What can hang from each mark:
z_666: z_488 z_858
z_858: z_688 z_884
z_488: z_666
z_412: z_666
z_884: z_412 z_488 z_666 z_858
z_688: z_488 z_666

Known rows, with every way that one mark hangs from another:
z_666{z_858{z_688}}: [ -2.7  -2.3  -0.9  11.2   8.1   8.8   9.6 -21.1   0.6   8.9   2.2   9.2
   0.5  -1.9 -18.7   5.2  19.4  -3.8   0.0  18.7   3.2]
z_412{z_666{z_488}}: [  9.3  -8.0   9.7  11.9  19.2  -6.5  -9.9 -17.9   7.7  19.6 -14.2   9.6
  -0.9  -7.2  -7.0  13.6  -1.5   1.8   3.2 -18.1  18.8]
z_884{z_488}: [ 11.1 -16.8   6.5   6.3   4.6  -1.8  -8.2  20.1   1.2  16.2  -2.6   8.8
   2.4  -3.4 -16.7  15.3  33.7  -4.3  -7.8   4.8 -15.2]
z_488{z_666{z_858}}: [  3.0  -6.8   6.7  13.2   8.7   8.6 -11.2 -37.6   3.1   3.8   0.8  12.2
  -1.9  -0.2 -13.9   8.5 -16.5 -10.6   8.6  -9.7 -34.5]
z_412{z_666{z_488 z_858{z_884}}}: [ -3.7  -7.8  -9.8  16.7  15.7  -4.9 -14.6 -28.3  -0.2  23.1 -21.3   6.7
  -2.1  -3.7 -11.5   8.8  -0.4  -1.4   7.0 -14.0  -0.7]
z_488{z_666{z_858{z_688 z_884{z_412}}}}: [  6.5  19.4  13.5  -0.2   8.3   9.9  -7.4   5.9   0.6   2.4  -0.6   2.1
   4.8  10.1 -29.6  -5.3 -15.8 -22.1  -2.7  20.8 -35.3]
z_884{z_666}: [  3.0  -3.7  17.2   4.2   4.3  -8.1 -13.0  16.0  13.3  -4.2   1.9  12.6
   1.6  -2.4 -17.3  13.9   2.1  -6.4   2.0  -3.0 -11.6]
z_666{z_488 z_858}: [ -9.8 -15.0   0.0  12.4  14.5  -0.4  -4.2 -46.5  -3.0  17.9  -7.2  12.1
  -5.6  -8.3  -8.1   9.5   9.5  -9.5   5.5  -7.5   5.4]
z_666{z_488 z_858{z_688 z_884}}: [ -5.1   0.1  -8.2   6.8  11.9  -0.5   5.0 -30.5 -11.8  12.8  -8.8   0.3
  -3.7   0.5 -19.3  -1.2  15.1  -9.4  -3.7  12.5   8.0]
z_412{z_666{z_488 z_858{z_688 z_884}}}: [  0.0   2.6  -5.4   9.0  15.0  -1.0  -0.1 -24.9  -4.4  20.4 -16.5   3.7
   0.7  -1.6 -17.6   3.3   7.7  -8.3   0.6   0.9  14.3]
z_666{z_488 z_858{z_884}}: [ -8.3  -6.8 -10.8  13.6   9.9  -5.4  -9.4 -34.7  -6.4  14.7 -11.8   4.8
  -6.9  -1.1 -12.5   4.9  11.3  -7.7  -0.5  -2.3  -6.9]
z_858{z_688{z_666}}: [  8.4  20.2  -5.1   4.1   2.6   6.9  17.7 -21.2   8.2  -0.7  -2.3   6.9
   3.4  -2.5 -21.3   4.4  -4.9  12.2 -10.3   5.1   9.0]
z_884{z_412 z_666 z_858{z_688}}: [ -0.2  22.2  27.5 -14.7  14.5  -1.2  -9.3  74.6  10.2  -0.6  10.7   2.5
  13.0   3.0 -32.0   6.9 -14.6 -25.1  -0.9  11.7 -18.1]
z_412{z_666{z_858{z_884}}}: [  0.8  -3.3 -13.3  22.0   8.9  -1.3 -14.5 -14.2   6.3  18.1 -19.1   8.1
   0.1   2.4 -19.9   8.8   7.9   0.0   5.0  -1.1 -18.1]
z_666{z_488 z_858{z_884{z_412}}}: [-10.3   0.8   3.5   6.6  15.0  -5.1 -14.9 -11.3  -1.5  17.2 -11.2   5.2
  -2.1  -0.3 -17.7   1.0   3.7 -16.3   0.8   8.8 -13.8]
z_884{z_412 z_488{z_666} z_858{z_688}}: [ 20.5  13.5  25.7 -16.8  16.1  11.9  -9.4  67.8  -1.9  13.3   7.1  -2.3
  12.8   3.3 -31.2   8.2 -16.8 -30.8  -4.3   7.5 -36.7]
z_666{z_488 z_858{z_688}}: [ -7.1  -8.8   1.3   6.1  14.8   4.6   9.6 -40.3  -6.0  15.7  -1.4   6.0
  -2.4  -6.7 -12.5   4.4  11.9 -12.6   1.2   4.3  21.8]
z_412{z_666{z_858{z_688{z_488} z_884}}}: [ 10.7  20.3 -32.4  11.5   3.9  10.6  -2.3 -25.9  -4.0  21.9 -11.6   1.9
   5.1   3.8 -23.0   1.3  15.0  12.2  -0.4   7.6 -13.5]
z_666{z_488 z_858{z_688 z_884{z_412}}}: [ -5.0   8.6   6.3  -2.1  15.6   2.7   0.2  -2.2  -6.2  13.6  -6.1   0.1
   1.7   1.7 -22.5  -3.9   9.3 -22.7  -6.0  19.6   5.4]
z_884{z_858}: [  2.6   6.2   0.6  10.2  13.7  -4.9  -6.1  17.7   2.9   8.9   0.4   0.8
   0.8   0.8 -19.1  15.7   6.6  -6.0   0.2  -1.1 -18.5]
z_858{z_884}: [  9.3   8.4  -3.7  14.4   5.4  -9.0  -8.2  -0.2   1.5  -3.0  -8.4   0.0
  -2.7   6.5 -18.4   6.9  26.4   7.7 -10.0  15.0 -19.9]

Rows:
[ 22.3   6.6  19.0  -4.5   6.5   0.7 -24.9  45.1   0.7   9.5  -5.4   1.0
   6.3   8.3 -27.6   5.1  -2.1 -17.7  -8.4   7.3 -50.1]
z_858{z_884{z_412 z_488{z_666}}}
[  7.2  18.1  15.5   5.3  22.2  -2.7 -19.1  51.3  13.4  20.9  -6.8   3.1
   9.6   0.3 -22.4  15.0 -15.6  -8.0   4.9  -4.1 -17.6]
z_884{z_412{z_666} z_858}
[ -4.6 -19.8  -0.9  15.8  18.4  -0.4  -8.7 -42.8   5.3  27.5 -15.6  14.4
  -2.0 -10.0  -6.3  12.4  -3.8  -7.8  11.8 -19.3  10.0]
z_412{z_666{z_488 z_858}}
[ -4.6  -9.9  23.6 -14.1   4.4   7.4  -9.0  56.9   6.9  13.3   6.2  14.8
  12.3  -5.1 -31.3   4.7   8.0 -30.4   1.9  15.2 -11.5]
z_884{z_412 z_488 z_666{z_858{z_688}}}
[ 10.5  39.7 -30.4  -3.1   3.4  11.8  16.3 -16.1  -0.6   9.2  -0.3  -0.1
   8.8  -2.0 -23.2   6.3 -13.4  14.2  -7.8  -6.7 -15.0]
z_884{z_858{z_688{z_488 z_666}}}
[  4.4   1.6   9.6   6.1  10.1  14.5   1.8 -29.5  -0.9   3.5   5.4   7.0
   0.8   1.6 -20.4   2.5 -12.4 -15.9   4.3   4.5 -17.0]
z_488{z_666{z_858{z_688}}}
[  1.6  -1.3   9.8   0.8   7.9 -16.5 -17.0   4.2   0.9  -3.0  -9.3   5.5
  -1.0  -0.4 -18.4   7.7  -0.5  -8.4  -1.6  -8.1  -4.2]
z_858{z_884{z_666{z_488}}}
[  2.2  25.9  -9.3  -5.1  14.7   3.1  13.8 -19.0  -1.9   7.5  -3.8   0.8
   3.7  -9.1 -18.1   6.5 -25.5  -3.4  -6.0 -12.0  21.1]
z_884{z_858{z_688{z_666{z_488}}}}
[ -2.7   1.8  17.3   0.8  23.0   8.1  -1.6  -6.4   5.2  29.0  -7.8   9.7
   5.5  -7.6 -17.4   3.6  -6.7 -17.5   7.5   1.4  18.0]
z_884{z_412{z_666{z_488 z_858{z_688}}}}
[ 17.5   7.3  21.2  -9.9  14.1   5.3 -22.6  61.6   0.3  14.5   1.6   3.0
   9.5   1.7 -24.3  12.9 -21.0 -29.4   0.2  -8.2 -51.0]
z_884{z_412 z_488{z_666} z_858}
[ -3.0  27.9 -36.9   4.1  -2.7   9.5  -4.0 -29.6   4.8  17.0 -11.9   7.0
   5.3   1.3 -23.6  -2.4 -14.5  13.0  -4.9  -1.3 -44.1]
z_688{z_488 z_666{z_858{z_884{z_412}}}}
[ 11.5   9.2  11.8   5.4  20.4  -7.8 -19.5  13.7   6.4  21.1 -19.1   4.1
   2.5   1.5 -17.0   5.4  -3.3  -4.3  -2.9  -2.2  -3.5]
z_858{z_884{z_412{z_666{z_488}}}}
[ -8.2  18.8 -14.1   7.8   2.5   4.4  -7.0 -12.7  11.0   7.0 -13.9  10.2
   3.8   0.3 -26.5  -1.1 -17.3   0.1  -2.8   4.6 -28.1]
z_688{z_666{z_858{z_884{z_412}}}}
[  3.9   9.5  -0.3  -1.2  10.7   2.2  19.4 -42.1   2.7   2.7  -6.9   6.2
   1.4  -9.1 -12.6   3.1 -11.8   6.5  -8.8  -4.5  27.0]
z_858{z_688{z_666{z_488}}}
[  9.8   0.1  23.7   3.6  23.2  -3.9 -13.7   8.1  12.4  23.3 -14.1   9.4
   3.8  -5.5 -13.0   9.2  -9.4  -7.0   3.6 -11.5  10.4]
z_884{z_412{z_666{z_488}}}
[-12.0 -12.2  13.3  -4.2  10.9  -1.2   0.6 -13.1   1.3   5.3   2.6  12.1
   1.4  -8.7 -16.6   5.3  -6.1 -20.4   7.0  -3.8  17.1]
z_884{z_666{z_488 z_858{z_688}}}
[-14.2 -21.3   9.7   3.9  10.6  -5.6 -11.4 -22.6   4.0   8.3  -4.0  17.0
  -2.4 -10.7 -10.8  10.2 -10.6 -16.0  11.5 -17.9   3.1]
z_884{z_666{z_488 z_858}}
[ 15.0  29.8 -28.4   0.1   0.1  12.8  20.5 -41.2   4.1   7.3  -1.0   4.8
   6.2  -2.4 -20.6   1.5  -3.2  28.9 -12.3  -0.5  -5.4]
z_858{z_688{z_488 z_666}}
[ 22.4  14.7  12.7  -3.3  10.1   2.6 -11.7  66.7   4.6  20.3 -13.3   0.4
  12.7   4.1 -31.9   4.8  19.5  -6.7 -11.9  20.6  -8.4]
z_858{z_688 z_884{z_412{z_666} z_488}}
[  4.3  19.4 -31.0   8.1   0.2   8.3   4.5 -31.3 -10.3  11.5  -1.8  -1.2
   1.6   6.3 -23.0  -0.2  28.3   9.1  -6.6  19.5 -23.5]
z_666{z_858{z_688{z_488} z_884}}
[  7.3  18.7  -8.6   2.4  11.8  15.9  -0.5  -5.4   7.4  31.3  -3.0   8.2
  10.7  -1.7 -21.7   2.8   0.4   0.9   4.6   6.9 -15.1]
z_884{z_412{z_666{z_858{z_688{z_488}}}}}
